Each row was made from one walk, in order. Every step used is in the known rows, and no mark comes twice. Write each row's walk.
Known rows:
kipuz > solit > pevasag > lopo: -1.410,1.660,-0.306,-2.287,1.137,1.945,-1.710,0.157,-1.119,3.209,1.578,-1.959,2.128,1.456,-1.166,-0.812,0.652,1.008,-2.088
tofo > gevofu > lopo > pevasag: -0.436,0.160,-3.111,-5.617,-1.718,1.042,-1.535,-0.933,1.169,-1.471,2.322,-0.059,3.045,-3.456,-3.737,-2.442,0.681,-0.275,-1.118
kipuz > solit > pevasag > lopo > gevofu: -1.253,1.870,-2.179,-3.652,-1.384,2.262,-1.670,-0.805,-1.214,3.452,1.784,-2.239,2.124,-0.336,-1.862,-1.958,-1.748,0.883,-2.071
tofo > gevofu > lopo > pevasag > solit: -0.485,0.398,-4.155,-6.216,-2.202,1.219,-1.359,-1.130,1.322,-2.506,2.094,1.508,2.460,-3.894,-3.066,-3.050,1.345,-0.780,-0.881
gevofu > lopo: -2.703,1.337,-0.677,-3.366,0.084,-1.955,-0.588,-0.867,1.285,0.237,1.601,-0.014,2.076,-2.355,-1.778,0.736,-0.395,-2.357,-1.176
gevofu > tofo > kipuz > finuv: -1.600,1.661,-1.102,-4.588,-4.065,-0.410,1.676,-0.854,-0.948,0.566,0.890,1.393,3.819,-4.806,2.184,-0.366,-2.591,2.007,2.146
pevasag > lopo > gevofu > tofo > kipuz: -2.195,2.116,-3.559,-7.828,-5.657,-0.116,1.546,-4.100,1.629,-1.253,1.689,1.506,3.687,-2.499,-0.881,-1.285,-1.917,-0.490,-0.132
finuv > kipuz > tofo: -1.438,0.711,-2.167,-0.612,3.829,-2.869,-3.387,0.787,-1.044,-1.610,-0.606,-0.017,1.066,-1.345,2.145,1.418,-0.077,-0.584,0.449
finuv > kipuz: -0.960,-0.066,-0.309,-0.498,3.912,-3.208,-2.019,0.883,1.074,-1.526,0.003,0.552,1.557,-0.072,1.217,1.586,2.207,-1.168,1.003
finuv > kipuz > solit > pevasag > lopo > gevofu: -1.974,1.485,-2.319,-3.595,2.213,-1.362,-3.390,0.024,0.017,1.276,1.462,-1.305,3.248,-0.633,-0.427,-0.165,0.170,-0.584,-0.627
lopo > gevofu > tofo > kipuz: -1.158,1.146,-4.027,-5.102,-8.403,-0.139,1.341,-3.498,-0.078,-0.280,0.931,1.034,2.989,-5.421,0.860,-2.460,-4.523,0.383,1.434
solit > pevasag > lopo > gevofu > tofo: 0.107,1.570,-2.926,-7.157,-2.028,1.551,-1.962,-3.073,1.373,1.726,1.718,-0.908,3.103,1.500,-3.065,0.080,3.662,-0.005,-1.005
solit > pevasag > lopo > gevofu > tofo > kipuz > finuv > lofosu: 0.027,2.021,-2.568,-5.505,-2.227,0.446,-1.638,-2.096,0.451,2.154,1.898,-0.918,5.021,-1.317,-2.703,-1.383,0.912,1.301,0.588
pevasag > lopo > gevofu > tofo > kipuz > finuv: -1.949,2.715,-3.937,-8.661,-5.391,0.278,1.554,-3.208,0.608,-0.030,1.861,1.038,3.674,-4.343,-1.350,-1.256,-4.178,0.319,0.203
solit > pevasag: 1.392,0.027,0.423,-1.250,1.133,1.423,-2.548,-0.059,0.271,2.158,0.907,-1.612,1.097,2.524,-1.462,0.295,4.844,0.996,-0.311
gevofu > lopo > pevasag: -2.668,0.383,-2.644,-7.296,-5.869,-0.795,-1.656,-1.209,1.450,-0.110,1.520,0.296,2.106,-4.424,-5.218,-1.511,-1.819,-1.057,-1.094
solit > pevasag > lopo > gevofu > tofo > kipuz > finuv: -0.259,2.401,-2.642,-8.472,-3.486,1.708,-1.089,-2.515,0.563,2.240,2.589,-0.717,4.291,-1.595,-2.546,-0.845,1.077,1.502,0.054
finuv > kipuz > solit > pevasag: -1.458,0.680,-0.345,-0.511,4.000,-1.664,-3.625,1.675,-0.646,1.623,0.807,-1.354,2.616,0.209,1.018,0.526,1.805,0.031,0.014

Write each row's walk:
-2.707,0.638,-3.964,-8.256,-6.480,-0.563,-1.385,-1.471,1.662,-1.431,1.274,2.274,1.355,-4.935,-4.380,-2.260,-1.086,-1.841,-0.747 | gevofu > lopo > pevasag > solit
-1.722,0.927,-5.481,-5.496,1.375,-1.886,-4.337,-0.115,-0.130,-3.671,0.679,1.564,2.423,-4.310,0.025,-1.105,0.800,-1.113,-0.012 | finuv > kipuz > tofo > gevofu > lopo > pevasag > solit
-0.003,-0.872,-3.974,-6.163,-8.328,1.809,-1.011,-0.750,0.496,-2.050,-0.364,2.912,-0.940,-3.291,-3.172,-3.710,-0.784,0.624,0.503 | lopo > pevasag > solit
-0.897,1.327,-5.837,-5.354,-1.907,1.434,-2.752,-1.101,-1.576,-2.380,0.813,0.764,1.157,-4.881,-1.211,-2.738,-1.622,0.062,-1.400 | kipuz > tofo > gevofu > lopo > pevasag > solit
-1.815,0.883,-0.705,-3.445,-4.488,-0.913,1.664,-1.931,0.279,-0.932,0.689,1.976,3.777,-2.492,2.846,-0.385,0.392,0.911,1.741 | gevofu > tofo > kipuz
-0.418,1.731,-2.339,-7.587,-3.757,1.262,-1.137,-3.427,1.584,1.072,2.431,-0.232,4.322,0.267,-2.034,-0.901,3.344,0.616,-0.280 | solit > pevasag > lopo > gevofu > tofo > kipuz
-1.653,1.932,-4.233,-7.417,-3.801,0.168,0.726,-3.883,1.425,-0.541,0.961,0.826,2.435,-1.354,-1.929,-0.231,-1.530,-1.203,-0.883 | pevasag > lopo > gevofu > tofo
-3.080,2.561,-3.849,-7.271,-5.854,0.265,1.505,-3.598,0.402,-0.124,1.820,0.937,3.897,-3.418,-0.324,-2.032,-4.112,-0.158,-0.683 | pevasag > lopo > gevofu > tofo > kipuz > solit
-2.005,1.850,-0.760,-3.889,-5.065,1.267,0.239,-1.360,-0.741,1.409,2.799,-0.466,4.065,-2.856,0.379,-3.627,-2.554,1.894,-0.279 | tofo > kipuz > solit > pevasag > lopo > gevofu
-1.324,1.587,-4.038,-5.326,-8.078,1.038,0.116,-2.931,-1.085,1.981,1.633,-0.332,3.749,-4.930,0.545,-3.168,-4.399,1.264,0.706 | lopo > gevofu > tofo > kipuz > solit > pevasag
-1.550,1.028,1.185,-0.777,-3.107,0.992,-0.028,0.259,-1.372,1.733,2.117,-0.587,3.440,-2.059,1.913,-2.934,-0.991,2.494,0.363 | tofo > kipuz > solit > pevasag
-1.729,1.310,-3.137,-2.132,5.704,-2.800,-3.863,0.336,-0.429,-2.395,0.847,-0.266,2.996,-2.576,1.595,0.955,1.100,-1.299,-0.305 | finuv > kipuz > tofo > gevofu > lopo
-2.809,2.074,-0.981,-5.293,-3.762,0.295,0.563,-1.952,-0.252,1.046,1.788,0.797,5.286,-1.396,1.916,-0.800,0.977,1.490,0.274 | gevofu > tofo > kipuz > solit > pevasag > lopo
-0.480,0.944,-4.831,-4.614,-6.237,0.254,0.346,-3.083,-0.270,0.562,0.109,0.207,1.443,-3.889,-0.440,-1.244,-4.199,-0.438,0.516 | lopo > gevofu > tofo
